Known rows, with every way that one mark hangs from another
q249(q502): [ -8  -3  -7  -3  11   3  13   0  -6  -9  -1  11  -9 -11   3 -21  -1   2
 -13  -9 -11   6  -2  10   7  13  18   4   3   2]
q238(q54(q115(q336(q249))) q760(q190)): [-29  -6   3  -9  35 -29  10   1 -29  -1  35 -42  -3  -3 -28  38  -4 -24
  17   3 -20 -26  24  -2  37  24  -1  11  37  -7]
q238(q54 q760): [  3  -7  -8   4  23  -5  15  -8 -23   6  15 -31  10  -3 -42  26  -7 -11
  23  -7 -12 -15  15  -3  31  21   5  21   8   5]
q336(q249): [-13  -8   4 -17  -4   9   2  -2   5 -13   4  17 -11   1  12  -6 -13  17
   3  -3   1 -11  -6  10 -11   4  13   5  13  -4]
q115(q164(q657) q336(q190 q861)): [-27  32  26  62 -22 -16 -33  26   7 -42  10 -26  21  -6  -3  26 -42   3
  -8  29  -4  -2  11  16 -13 -43   1   6   8 -20]
q249(q336): [  9  -8   1  -3  -1   1  -9  -5 -14 -16   8 -13   0 -13  10  -5 -10  13
  -5 -15  14   7   6   5 -10  20   5   1  11   1]
q54(q238): [ -4  13   9 -26  14   1 -19  -7   9  -7   7  -6  -4   4  -5 -17  10 -12
  -7 -12  13 -20  17   9   7  13  17  -9  16  11]
q115(q336(q190(q760) q861)): [-18  -8  17  26 -22 -20 -30   1   8 -18   6   2  23 -12 -11  37 -31  -1
  23  12  22   4 -10  -7   5 -30 -18  -6  13  -5]
q115(q164): [-10  24  -1  14  -1  10 -18   9  -7  -5   3 -12  -5  -3   7  -6  -6   7
  -8  13 -15  12  17  16   1  -3   5  16  -9   0]
q921(q861(q336(q115))): [ 37   9   3   2  -6 -10  -2   0  -8  14 -11   9  -8  34  -3 -25   2 -28
   9  34 -17  19   0 -22   5 -16 -30   9   1   5]
q502(q391(q336(q190(q760)))): [-14   5   2 -14  -5   5 -27 -16  14 -16  14   8  24 -13   8 -15 -32  16
  -1 -21  15  -1   9  -7 -10  10 -26  -7  -4  15]
q238(q54(q115(q336(q861)))): [ -9  19   9  21  12  -3   3   6 -24   3  17 -28  12   9 -18  21 -16  -8
 -13  14 -16 -18  25   6  13   2  11  -2  17  -9]
q391(q336(q190 q249)): [ -9  -4   4  -8 -13  11 -26  -5  17 -29  15   9  13  -3  10  -8 -41  37
  -9 -26  17 -20   1   1 -25  13 -14 -16  14  -9]
q336(q115(q164) q249(q502(q391)) q861): [ -6   3   5   8 -13  36 -11  -9   1 -28  -4  36  -1 -15  12 -49 -37  25
 -11  16  -4  32  -3  42  -6 -13  21  13   6  16]
q115(q164(q657) q336(q190)): [-25  32  16  52 -14 -17 -24  27   1 -43  15 -29  15  -7  -1  19 -30  -7
  -5  19 -19  -9  18  14  -6 -26 -11  19  -2 -25]
q249(q502(q391)): [-13   0  -1 -13  14   8  15  -3  -1 -13  -2  21  -4 -15  12 -39  -8  -2
 -17  -9 -12   8   1  15   3  11  18   6   0  15]
q54(q115(q164)): [-17  38  -3   5  18   5 -15  11 -10  -1  10 -24 -17  13   5  -7   6   7
 -43  25 -27   4  33   3   4   4   3   3   0   1]
q164(q115(q336(q190)) q657): [-35  33  31  24   6 -32   6  15  -3 -38  14 -33  13  23 -17  12 -21  -9
 -10   8  -9 -24   8   0 -17 -18  -9  -1   7 -19]
q336(q115 q190 q249 q861(q921)): [ 30 -23  -1  30 -35  14 -23 -25  21 -19 -14  38  19  11 -17 -14 -56  37
  -9  37  32  10  -8 -15   1 -29 -28   6  11   1]
q164(q115(q336) q657): [-35  30  40  14  11 -31  14  20 -14 -31  16 -35   8  26 -11   7  -9 -14
  -6   5 -17 -21   7  11 -21 -14   7   0  11 -16]
q238(q54(q115(q164 q336(q861)))): [-15  34   8  30  12   3  -9  12 -29  -1  18 -36   8   7 -14  16 -20  -4
 -17  22 -26 -10  36  16  13   0  14   8  11  -9]
q238(q54): [  4  11 -12  13   8   9  11  -7 -19   9   8 -17  13  -1 -19   9 -13  -4
  10  -6 -10 -15  17   4  15  16   5  14  -1  -4]
q74(q115): [-14  15   1 -14   4   7  -9  11   6 -20  12  -8 -22  16   8  -6  13   2
 -18   4 -16  -1  19  10  -1   9  -8  -5   2   9]
q115(q164 q336(q249(q502(q391)) q861(q921))): [-25  -2  43  17 -13   0 -20  17 -14 -35   3  21   1  -5  20 -24 -46  15
 -12  33 -15   7  11  35 -13 -25  33  21  23  -2]
q249(q336(q115(q164) q861) q502): [ 14  -3  -5  22  -4  22 -15  -7 -22 -29   1   1   2 -26   5 -35 -26  23
 -18  -2   8  42   4  31   0  13  17   8   8  11]
q391(q336(q115 q190 q861(q921))): [ 35 -14   9  29 -28  10 -37 -17  11 -15   0  12  38   7 -15 -13 -51  33
 -15   6  32  10   4 -14 -11 -10 -38 -17   5   2]
q861(q336): [  7  10   0  -4   5 -18   1  -9   4  12  -1  -4 -12  10  14 -21  -2 -12
   5   1 -24  10  -3  -2  -5 -10  -4   3   3  11]
q74(q115(q164(q657) q336(q249 q861))): [-45  33  35  16 -12   1 -25  35   3 -56  24 -20 -18  13  20   7 -17  11
 -18  24 -27  -8  24  40 -23 -19  17   3  19  -7]
q249(q336(q190 q861(q921)) q502(q391)): [  7 -14   4  10  -3   3 -15 -20   1 -32  -6  17  11 -18   8 -38 -55  33
 -38   6  27  16   9  -5  -6   8  11   1  18  18]
q921(q861(q336(q115(q164(q657)) q249))): [ 18  27   8   8  -9  -5  -5   9  -6  -7  -5   2 -14  36   6 -28 -12 -15
   2  40 -30   9   8  -9  -9 -17 -15  22   5  -4]

Rows
[-49  25   8  31 -10 -12 -22  17  -1 -57  20  -9   3 -19   6  15 -39  10
   6   8 -22  -9  12  20  -2  -9   3  32   6 -21]	q115(q164(q657) q336(q190(q760) q249(q502)))
[-28  30 -13  13  43 -22   3   3 -26   3  32 -68  -3   0 -33  34  -4 -16
  -2  13 -31 -18  43  -6  37  25   1  19  20  -3]	q238(q54(q115(q164(q657))) q760(q190))
[ -5   9 -10   1  37  -7  14  -5 -26   9  21 -43   0  10 -42  25   1  -9
  -7   4 -25 -19  31 -10  35  27   4  12  13   6]	q238(q54(q115) q760)
[-14   3 -10  20 -18  -4 -34 -20  24  -4  -4   3  19  -9 -18  30 -33  24
  11  13  36  11 -10 -25   7 -21 -20 -11   4  11]	q336(q190(q760) q861)
[-15  18  10 -38  44 -13 -15  -4   1  -7  20 -31 -19  19 -23  -4  25 -16
 -33   2  -5 -27  35  -6  26  25  15 -15  30  20]	q54(q115 q238(q760))
[-37  29  49  22   4 -30   6  19  -9 -30  13 -33  13  27 -13  12 -19  -6
  -8  13  -5 -16   1  13 -27 -28  17 -11  18 -11]	q164(q115(q336(q861)) q657)
[ 32 -13  -9   3  -6  -7   0 -33  10 -12 -11  40  -4  14   8 -66 -45   8
 -13  24 -22  14   5 -14   8  -9 -29  30   0  17]	q861(q336(q115 q190 q249(q502(q391))) q921)
[-14  20  45  55 -18 -20 -25  27 -12 -31   6 -22  17   9   1  16 -36   2
 -10  43 -15  -1  18  16 -16 -40  16  16  13 -17]	q115(q164(q657) q336(q861(q921)))
[-23  17  -2  15   6  -3  -9  -6 -14  -7  20 -20  11   3 -20  31 -31   7
  -1  12  -6 -22  22  -4  17   5  -2   5  18  -8]	q238(q54(q115(q336(q190(q760) q249 q861))))
[ 23 -25  -7  26 -26  17 -12 -25  16 -27 -15  47  12   2 -15 -30 -57  39
 -18  30  23  13  -9  -6   7 -18 -14   9  13   3]	q336(q115 q190 q249(q502) q861(q921))
[-45  36  25  25 -17   0 -33  30  15 -62  23 -19 -12  11  14  11 -29  16
 -23  26 -19 -11  25  29 -20 -22   1   2  17 -10]	q74(q115(q164(q657) q336(q190 q249 q861)))
[-37 -14  19   4 -16  -9 -18  -3  11 -37   8  28  11 -22   6   7 -45  11
  14   4  14   0 -14  10  -2 -19   4   1  23   1]	q115(q336(q190(q760) q249(q502(q391)) q861))
[-10   2   6   6  32 -18  13   6 -32  -1  27 -43   5   7 -40  34  -2 -22
   2   5 -28 -22  28  -1  35  18   2  13  19  -2]	q238(q54(q115(q336)) q760)
[ 15  -1 -22   2  -5  -1   3 -24  15 -15  -2  26 -11  -1   9 -46 -26   3
   0  -2 -20  15 -10   3   6  -5 -23  14   1   8]	q861(q336(q115 q190 q249(q502)))
[  1  21 -20  35 -21  20 -18  -5  16 -41   6   6   8  -4  -5 -14 -38  22
  -6  15  -5   3   9  11   0 -10 -29  26 -10 -13]	q336(q115(q164(q657)) q190 q249)
[-28   7  27  10 -11   0 -19  24 -15 -32  15   0  -5  -8  19   2 -19   1
   8  12 -22  -2   9  37 -10 -14  14  22  11 -17]	q115(q164 q336(q249))
[ 41 -13  -8  12 -16 -11  -9 -31  11  -4 -10  28  -1  24   1 -41 -39  10
  -3  29 -14   9   3 -24   5 -17 -41  26   1   8]	q861(q336(q115 q190 q249) q921)
[-48   7  22 -21  10 -15   0  -5  -7 -33  13   8   0   6  -2 -15 -26   3
   3  -3  -2  -7  -1  10  -4  -1  -5   7  11   5]	q164(q115(q336(q190(q760) q249(q502(q391)))))
[ 27  34  -4  29 -11 -12 -15   6   2  -4  -8  -7  -2  32  -8 -20 -17 -20
  -4  44 -22  13  12 -25   3 -24 -39  17  -6  -3]	q921(q861(q336(q115(q164(q657)) q190)))
[-16  19 -33  24 -12  19 -18 -16   8 -44   8  14   3 -20 -10 -13 -37  26
   5   5  -9  14   6   8  15   7 -24  38 -13  -3]	q336(q115(q164(q657)) q190(q760) q249(q502))
[  0 -13 -17  -8 -13  20 -25 -22   7 -33  15  23  17 -18  -2 -19 -39  34
   7 -32  14   5  -3   3  -3  25 -31   1   2   1]	q391(q336(q115 q190(q760) q249(q502)))
[ 35 -17  20  17 -22  11 -27 -11  -4  -6   1  10  31  11  -7 -17 -36  26
  -9   4  22  14   3  -1 -16  -6 -18 -15   9   5]	q391(q336(q115 q861(q921)))
[ 23  19  -9  14  -2  -2 -10 -11  -5   7  -1  -4  -7   6   9 -36  -3 -15
   7  11 -34  33   6  12   6 -14 -21  19 -13  13]	q861(q336(q115(q164)))
[-25  34  27  40 -16 -10 -37  29   8 -51  16 -25  -3  20   3  10 -28   9
 -31  42 -19  -5  35  13 -10 -27 -11   7   9  -6]	q74(q115(q164(q657) q336(q190 q861(q921))))
[-39  10  25  24 -17   4 -29  15   6 -47   8  16   5 -19  17 -13 -52  17
 -10  20  -4   6   4  34 -10 -28  17  10  19  -6]	q115(q164 q336(q190 q249(q502(q391)) q861))
[-24  -4 -19 -10 -12   3 -20 -20  20 -18   6  17   0 -10  -3  16 -30  28
  17  -3  18  -9  -6 -17   5   4 -22  12   4   0]	q336(q190(q760) q249)
[-11  24 -11   9  36  -1   2   0 -31   5  23 -51  -4   8 -38  21  -3  -5
 -12  13 -33 -12  41   0  34  24   8  23   7   7]	q238(q54(q115(q164)) q760)
[-44  26  13  33 -17 -14 -31  17   3 -50  21 -16   9 -12   5  28 -39  10
  13  14 -15 -13  14  14  -6 -17  -8  30   5 -22]	q115(q164(q657) q336(q190(q760) q249))
